Each row comes from the steps of one walk. Every step used is in the known rows, and no mark comes twice. Write the walk behind each row, first mark first.
Known rows:
buluguk -> gedi -> gosodo -> suze: [-1.41 -0.05  1.82  1.02 -1.28 -1.88 -3.73 -1.68 -0.37  2.81 -1.42  1.04
  5.38 -3.92  0.78  6.71 -0.05 -0.73]
zegi -> gedi -> buluguk: [-1.35  3.90  1.03  2.19 -0.74 -0.72 -0.10 -0.91 -0.36 -0.79 -1.45  1.76
  1.16 -0.21  3.34  1.24 -1.46 -1.61]
zegi -> suze: [ 2.66 -1.12  1.24 -1.64 -0.73 -1.17  2.98 -0.83  1.54 -0.73 -1.00 -0.54
  0.99  7.16  3.83 -2.24  1.34  0.37]
buluguk -> gedi: [-0.37 -0.51  3.03  3.26 -0.44 -0.86 -1.03 -1.55  1.03  3.33 -3.43  0.09
  1.19  0.22  5.08  2.80 -2.40 -0.28]
moze -> zegi -> gedi -> gosodo -> suze: [-5.67  0.35 -3.52 -2.00 -2.93 -1.41  2.10 -3.28  1.61 -4.09 -1.79 -1.32
  2.71 -1.68  0.51  1.78 -0.55 -1.82]
buluguk -> moze: [ 0.47 -2.13  0.85  1.88 -0.61  0.48 -3.62  2.19  2.64  4.30 -1.94 -0.01
  3.40  4.75  3.07  1.13 -0.20  4.61]
tumu -> suze -> gosodo -> moze -> zegi: [ 2.07 -2.37 -1.17 -3.43  1.50 -2.05  0.27 -8.28  0.42 -4.16 -0.02 -3.79
 -1.65  0.20 -0.36 -3.21 -1.09  1.99]
moze -> zegi -> gedi -> buluguk: [-4.42  0.33 -2.92 -1.03 -1.68  0.50  3.27 -2.50  1.63 -2.09 -2.18 -1.06
 -1.00 -1.15  1.37 -1.42 -2.09 -1.43]
zegi -> gedi -> buluguk -> suze: [-1.04  2.70  0.70  0.30 -2.09 -1.16 -1.34  1.45 -0.07  2.21 -1.30  2.33
  0.51 -0.97  2.94  2.19 -1.14 -0.60]
tumu -> lizo: [ 0.34  1.61  2.31 -0.93  2.66  1.50  0.42 -1.09  1.42 -2.83  2.42 -1.43
  1.03  0.74  1.85  0.98 -2.22 -1.69]
suze -> gosodo -> moze: [ 5.21 -0.68 -2.58 -1.02  3.73 -2.90 -0.79 -5.60  0.83 -2.23  0.09 -1.82
 -1.54 -0.01  0.23 -0.01 -0.65  4.37]
tumu -> suze -> gosodo -> moze -> zegi -> gedi: [ 0.76 -0.90 -0.98 -2.80  0.12 -3.25  0.43 -8.70 -0.04 -4.88 -1.29 -3.44
 -2.14  1.17  1.12 -2.99 -1.33  0.32]
buluguk -> suze -> gosodo: [ 2.61 -2.04  0.99 -2.46  0.78 -1.10 -0.94  0.07  1.65  2.72 -1.53  1.67
 -3.03  0.02  1.61  1.54 -1.57  4.23]
buluguk -> gedi -> gosodo: [-1.39 -0.50  1.81  1.63 -2.66 -0.24 -3.01  0.45  0.69  3.08 -1.54  1.72
  4.37 -1.34  2.02  5.66 -1.21 -1.26]
suze -> gosodo: [ 2.73 -0.39  1.49  0.17  3.00 -0.77  0.82 -4.33  1.18 -1.84 -2.24  1.14
 -2.81  1.16  1.90  0.01 -2.23  2.99]
suze -> gosodo -> moze -> zegi -> gedi: [ 1.64 -0.92 -4.82 -2.32  1.39 -3.38  1.19 -7.22  1.21 -3.89 -1.51 -3.09
 -3.54  0.18  0.62 -1.49 -1.33  2.43]
zegi -> gedi: [-1.71  3.72  1.25  3.16 -1.53 -2.04  1.27 -1.82  1.03 -2.53 -2.91  0.85
  1.37  3.58  6.69  1.26 -1.81 -1.68]
silet -> gosodo -> moze -> zegi: [-0.38 -3.18 -5.16 -1.29 -0.82 -2.66  3.14 -4.16  2.79 -5.31 -0.27 -4.81
  2.88  1.67 -4.16  1.37  2.49  1.25]
silet -> buluguk -> gedi -> gosodo -> suze: [-0.36  0.12 -1.16  2.71 -0.81  0.62  0.96 -1.49  3.32  1.16  0.33  1.70
  2.90 -3.00 -0.45  6.83  2.73 -5.41]

Which walk is each row?
[-3.00 -1.93 -5.27  0.97 -3.97  2.45  2.19  1.29  5.88  0.53 -0.61  0.58
  1.66  2.92 -0.10  2.66  2.65 -3.77]	silet -> buluguk -> moze -> zegi -> gedi -> gosodo
[-4.59 -2.63 -2.95 -0.61 -4.88  0.17 -2.12  1.49  2.89  2.16 -2.79 -0.63
  3.37  3.82  1.58  1.07 -0.17  1.36]	buluguk -> moze -> zegi -> gedi -> gosodo
[ 0.06 -4.36 -2.41 -5.00 -0.38 -0.37  5.66 -4.57  2.47 -2.73 -2.63 -2.60
 -4.23  4.29  0.75 -4.69 -0.50  1.00]	moze -> zegi -> suze -> gosodo
[-1.13  3.32 -3.27  0.50 -3.48 -3.20 -1.93 -0.97  0.49 -3.26  0.68  0.13
  5.68  0.91  2.27  4.24  0.51 -1.55]	zegi -> gedi -> gosodo -> moze
[-4.23 -0.69 -3.27 -2.58 -2.67  0.32  2.20 -0.56  1.71  0.02 -2.02 -0.73
 -1.74 -1.81  1.10 -0.67 -1.84 -0.58]	moze -> zegi -> gedi -> buluguk -> suze
[ 2.88 -2.78 -3.93 -5.13  1.60  0.03 -1.73 -0.49  0.74  3.26  1.41 -0.78
 -2.76 -5.80 -4.51  0.14 -0.46  4.25]	gedi -> buluguk -> suze -> gosodo -> moze -> zegi
[ 1.43 -2.20 -4.16 -4.42 -0.99 -3.34 -0.53 -2.37  1.59  1.07 -1.33 -1.61
 -3.59 -0.54  0.74  0.47 -0.96  3.34]	buluguk -> suze -> gosodo -> moze -> zegi -> gedi
[-3.83 -2.47 -2.24  0.28 -3.53 -0.24 -0.84  0.20  2.77  2.28 -4.02 -1.77
  1.17  4.74  3.50 -0.71 -1.13  2.08]	buluguk -> moze -> zegi -> gedi
[-1.27  1.93  0.66  2.22 -2.00 -0.68 -3.12  0.92  0.10  2.82 -2.18  1.59
  2.18  1.94  3.15  1.37 -0.55  0.16]	zegi -> gedi -> buluguk -> moze
[ 6.13 -2.13 -1.72 -3.92  1.23 -3.50  1.50 -4.70  0.54 -1.57 -0.21 -2.26
 -1.98  5.89  1.24 -2.76  1.68  2.51]	zegi -> suze -> gosodo -> moze
[ 2.97 -2.42 -4.90 -3.02  2.81 -2.30  1.30 -6.71  1.64 -3.27 -0.42 -3.34
 -3.25 -0.81 -1.05 -1.53 -1.05  4.09]	suze -> gosodo -> moze -> zegi
[-5.68 -0.01 -3.65 -1.58 -4.08 -0.21  2.83 -1.51  2.23 -3.77 -1.87 -0.55
  1.84  0.32  1.71  0.95 -1.44 -2.23]	moze -> zegi -> gedi -> gosodo
[-0.87 -0.18 -6.96 -1.36 -0.98 -3.13  1.59 -4.60  2.17 -3.59  0.05 -5.09
  1.26  0.26  1.62 -0.98 -0.22  0.89]	gosodo -> moze -> zegi -> gedi
[-4.53 -2.38 -2.86 -1.12 -3.77 -1.15 -2.56  0.08  2.03  1.93 -2.78 -1.21
  4.26  1.83  0.54  1.86  0.69  1.81]	buluguk -> moze -> zegi -> gedi -> gosodo -> suze
[ 0.94 -4.63 -4.09 -1.35 -1.14  2.07  4.09 -1.31  5.86  1.18 -1.33 -0.59
 -3.31  5.65 -0.42 -1.51  2.98 -1.58]	silet -> buluguk -> moze -> zegi -> suze -> gosodo
[ 0.21 -2.65 -5.80 -1.14 -3.28  0.48  3.14 -1.41  4.29  0.48  1.23 -1.20
  1.10  0.53 -1.49  3.00  3.70 -5.74]	silet -> buluguk -> gedi -> gosodo -> moze -> zegi -> suze
[ 2.69 -3.70 -4.31 -5.08  0.46 -2.26 -0.63 -1.88  2.33  1.82 -0.27 -2.01
 -3.34 -1.49 -0.75  0.20 -0.74  5.04]	buluguk -> suze -> gosodo -> moze -> zegi
[-0.20 -2.94 -3.31 -2.73 -4.00 -2.15 -1.60 -1.50  0.89  2.27 -0.19 -2.33
  3.61 -0.09 -0.36  2.83  1.02 -0.85]	buluguk -> gedi -> gosodo -> moze -> zegi -> suze
[ 1.29 -4.56 -1.74 -3.80 -0.05  1.58 -1.26 -0.11  0.97  4.71 -1.15 -0.49
 -1.70  1.07 -2.86 -2.58  0.47  3.59]	gedi -> buluguk -> moze -> zegi -> suze -> gosodo
[ 1.58  2.16 -1.53 -1.25 -0.88 -2.99 -2.57 -1.24 -0.63  1.54 -0.74  0.90
 -1.42 -1.72  0.95  1.87 -0.67  1.06]	zegi -> gedi -> buluguk -> suze -> gosodo -> moze
[-1.09 -3.32 -4.44  1.39 -1.10  3.10  3.28  0.46  6.70  1.41 -0.58 -0.74
 -0.13  2.98  0.11  0.57  2.24 -1.51]	silet -> buluguk -> moze -> zegi
[-3.11 -1.12 -2.90 -3.34 -1.67 -0.43  2.22 -2.48  1.26 -0.23 -2.63 -0.35
 -4.06 -2.15  0.28 -1.11 -2.39 -0.08]	moze -> zegi -> gedi -> buluguk -> suze -> gosodo
